Each row was made from one walk, in order. Every step used is in the known rows, and no mark comes twice. Write each row's walk.
Known rows
V L: [ -2 -12 -12   6  30  -8  17   1  12 -44   9  23 -26   3  -1  46  13  -2
 -13  11 -12  19   4  14]
F E P W L: [-18 -23 -48  12  -1 -59 -10   2  17  42 -21  11   4  36  34  44  10   7
 -29  -3  16  36  27 -15]
L W U F P: [  8 -43  48  22 -60 -31   5   6  19  20  17  12 -12  -1 -35  -1  30 -20
  21 -23   5 -12  35  -2]
E F W: [  1 -22 -15 -24   0 -20 -20 -37 -28  21  -1  19 -27 -38  21  25  24  -4
 -14 -21   3  -9 -27 -24]
Q W X: [ -4 -20 -14 -13  25 -10  22 -14  15  38   5 -17 -15 -20 -32  -6 -10  33
   0 -15  -7  23  -2  -5]
E F P W L U Q: [ -8 -29  43  48 -38 -19  39  48   5  23   6  12 -52  23  37  23  64 -14
 -53 -34  26  17  85  13]
W P: [-11 -20  25  22 -31 -13 -10 -11  15  24  24  -8  16  23  -7  -7  -1 -28
  25 -28 -19 -50  -5 -27]
E U F P W L Q: [-23 -10  10  44 -18 -31  30  27  14  54  41  15 -56  14  16  40  74 -13
 -19 -24  23  31  79 -15]
P W U: [-41 -18  -4  20 -17 -54  27 -37  15   8 -12   1   4  -1   9  11  13   3
  -2 -18   2  23   5   2]
V L U: [-17 -16  23  11   5 -32  50  20  25 -69  24  20 -37  -1  30  50  32  -5
  21 -29  -1  30  32  34]
L U F E P: [ 14 -24  69  30 -61 -23   0  26   4  32 -37  17  21  48  23   4  29 -22
  37  -4 -13 -21  31 -11]
Q W L E: [-31 -17 -30 -16 -12 -41  -8  11  30  24  15  14 -19  26  33  40  46  43
  26  14   7  49   2  14]
F E U Q: [ -6  -3  74  41 -51   0  42  44  -6  19   7   6 -19  39  -8  17  53  -6
 -41 -23 -19  13  75  27]
L U Q: [-13  -9  62  28 -40   4  46  47  -3   4   3   2 -40  23  34   3  53 -15
 -29 -14   8   2  69  22]
X W L U: [-34 -24 -10   1  21 -55  37  12  25 -39  25  10 -33   3  52  49  25  13
  17 -37  20  55  43  17]
F P: [ 18 -23  25  13 -56 -22   2  17  10  23 -12   4  19   5 -43 -10  -8   4
  11  -9   2  -9  20   9]
V L Q: [-21   6  17  24   0   5  37  29   1   4  28  21 -56   5  13  33  65  -8
   3  14   0  14  52   5]
X W U F: [-11 -39  45  25  18 -12   8 -29   9   5  16  15 -38  -3  16   7  39 -22
  11 -24   9   0  11 -21]
V L E P W X: [ -8 -31  20  22  14 -46  23 -20  22  45 -33   2  10  13 -32   4 -11   6
   2   0  16  25   6  -5]
Q W L U: [-29 -19 -31  -6  -1 -47  35  21  32 -27  36   5 -42   0  57  52  38  19
   9 -38   5  48  38  14]
L U F W: [-13 -31  24 -35 -15 -34  -2 -27  -8  17  15  18 -44 -25  37  35  38 -22
  12 -28   4  -9 -12 -13]
W L: [-10 -10 -56   2  44 -16   1   5  19  -6  24  -1 -26  14   6  31  13  -5
 -13 -10   5  50  26   6]
W L Q: [-28   8 -13  21  10  -1  26  31   6  32  39   5 -56  12  18  21  64  -9
   3   0  12  35  67  -2]
P W: [-16 -11 -14   3 -19 -43  -9 -19  -1  42 -27  10  11  -4  36  23  -8  20
 -41  -2  29  -9 -13 -25]
X W: [-25 -19  -4 -14  14 -35  -4 -18 -10   6 -18  14   7  -5  34  19 -13  43
  -9  12  21   8  -7 -23]

Which walk is each row?
[-33 -20 -19 -18   7 -56  34   5  21 -30  31   7 -40  -5  42  52  33  -5
  21 -42   7  50  32  24]
F W L U
[-20 -16 -88 -19  21 -29  -5   4  21  14  27   0 -33   5  37  48  22  33
 -32  -3  -4  46  13 -13]
Q W L
[-29 -33  22  11 -23 -37 -13 -24   8  28  11   2  20  19  17   6 -10   4
  20 -19  -5 -45 -10 -43]
X W P
[-21  -3  15  29  -5 -47  33   9  33 -27  48  11  -5  32 -19  49  45   6
  15 -31 -12  66  35  29]
W L E U
[-27 -27  -3 -20   0 -42 -14  -7  21  27  17  21 -31  21  23  41  51   6
  37   4  15  44  -1  14]
U F W L E
[ -5 -27  49  31 -64 -27   9  22   5  44 -29  24  -1  47  25  20  55  -9
  26  12 -28 -13  37 -19]
V L Q W U F E P
[-14 -12  -2  -2  15  -6  34   0  11  54  16 -16 -34 -18 -25  -5  17  30
   6 -12  -2  23  21  -7]
L Q W X
[-23 -18 -48   0  -7 -30  15  27  17  27  27   5 -41  26  32  58  50  32
 -47 -17 -15  53  51   4]
F E U Q W L
[  1 -30  47  32  11   5   9 -20  12   2  26   8 -41   0   0  -3  43 -44
  15 -30  -1  -3  14 -10]
W U F
[ -4 -34  66  18 -31 -24   0  -4   6  43 -16  21 -12  12  10  20  37  -6
  33 -43  -5   0  21  14]
P W U F E
[-32 -30   8  26 -45 -64  27 -29  20  20 -18   3  14   1 -13   7   9   5
   4 -22   3  18  14   6]
F P W U
[  0 -41  48  30  12 -45  33 -11  22  42 -27   7  -6  10 -20  13   1  -8
   7 -31  14  19  25  -2]
V L U F E P W X
[-17 -37  38   5 -38 -36 -12 -36   8  36  42   4  -8   9  -2  22  22 -43
  19 -48 -26 -52 -14 -41]
E U F W P
[-24 -13   0   3 -54 -23  27  28   8  23  18  14 -36  20  41  51  63  50
 -55   9 -21  13  27  -4]
V L E U Q W
[-11 -35  15   5 -32 -26 -24 -38  -4  38  24   5  -3  -3   7  11  15 -29
  16 -42 -18 -56 -24 -43]
E F W P
[-31  -7 -39 -35  -7 -40   2   7   7 -43  41  24 -21 -16  21  61  28  19
 -13  29   2  12  20  -3]
V L W
[-27 -36  22  39 -46 -64  21 -28  20  24 -16  12   6   2  -6   9  30   7
  13 -29  11  21  12   6]
L E F P W U
[ -7 -35  41  34   3 -17   5 -30  12  23  12  12 -35  -3  17   9  41 -34
  -5 -31  14  -8   8 -22]
P W U F
[-21 -18 -65   4  29 -47  -5 -10  19  25   5   6 -18  11  31  46   6   8
 -42 -12  25  44  17 -11]
P W L
[-34 -26  -2  -3 -36 -40  -9  -6  20  -6  53   9   1  11   8  36  19 -13
  16  -8 -17 -43   9 -28]
V L W P
[-11 -39  55  39 -20 -29   1 -23  16  33  -2  17 -21  18  22   7  51 -33
  11 -15  12  -8   8 -24]
L E P W U F
[-24 -10  45  35 -32   6  42  18  -3  16  -3  -5 -29  27   0 -14  50 -19
 -30   1 -10  10  57  19]
W U Q
[  8 -27   0  40  17 -15 -19  -4   5  17  10  28 -32   0  29  27  53   3
  -7 -29  34  24   6 -11]
P W L E F
[  8 -26  60  33 -57 -22  -3  12   3  38 -41  14  25  50   6  -5  28 -25
  34   2 -21 -17  25 -13]
W U F E P
[ 11 -33   9  32 -48 -47 -15  -9  -2  56 -32  20  11 -11  10  16   2  15
 -44 -25  38 -19   3 -29]
E F P W
[-43 -27   7  31 -35 -72  29 -30  23   7 -29  14  14  27  15  23  29   1
  11   7  -3  25   7   0]
V L E P W U
[-28 -21 -12  18  -9 -65  33  16  30 -15   9   8 -17  18  56  46  29  -3
   1 -33  22  40  43   6]
E P W L U
[  1 -39  36  24 -58 -58  -1  -3  13  54 -20  20  -1  -2  23  23  11   3
 -26 -31  39 -19  14 -21]
L U F P W
[-38 -17 -26  -3 -25 -36  28 -24  17  -1   9  -5 -12  -8  14  13  28  28
  10  -9 -29  23  -1   1]
Q W U
[  9 -28  84  12 -31 -10   6  23   7  20  -1  23 -23  11  21  23  41  -9
  49 -51  -2  -3  33  25]
L U F E
[ 10 -50  57  30 -45 -30   7  -3  17  26  -1  14  -8   3 -31  -5  19 -12
  19 -26   8  -8  28  -6]
X W U F P
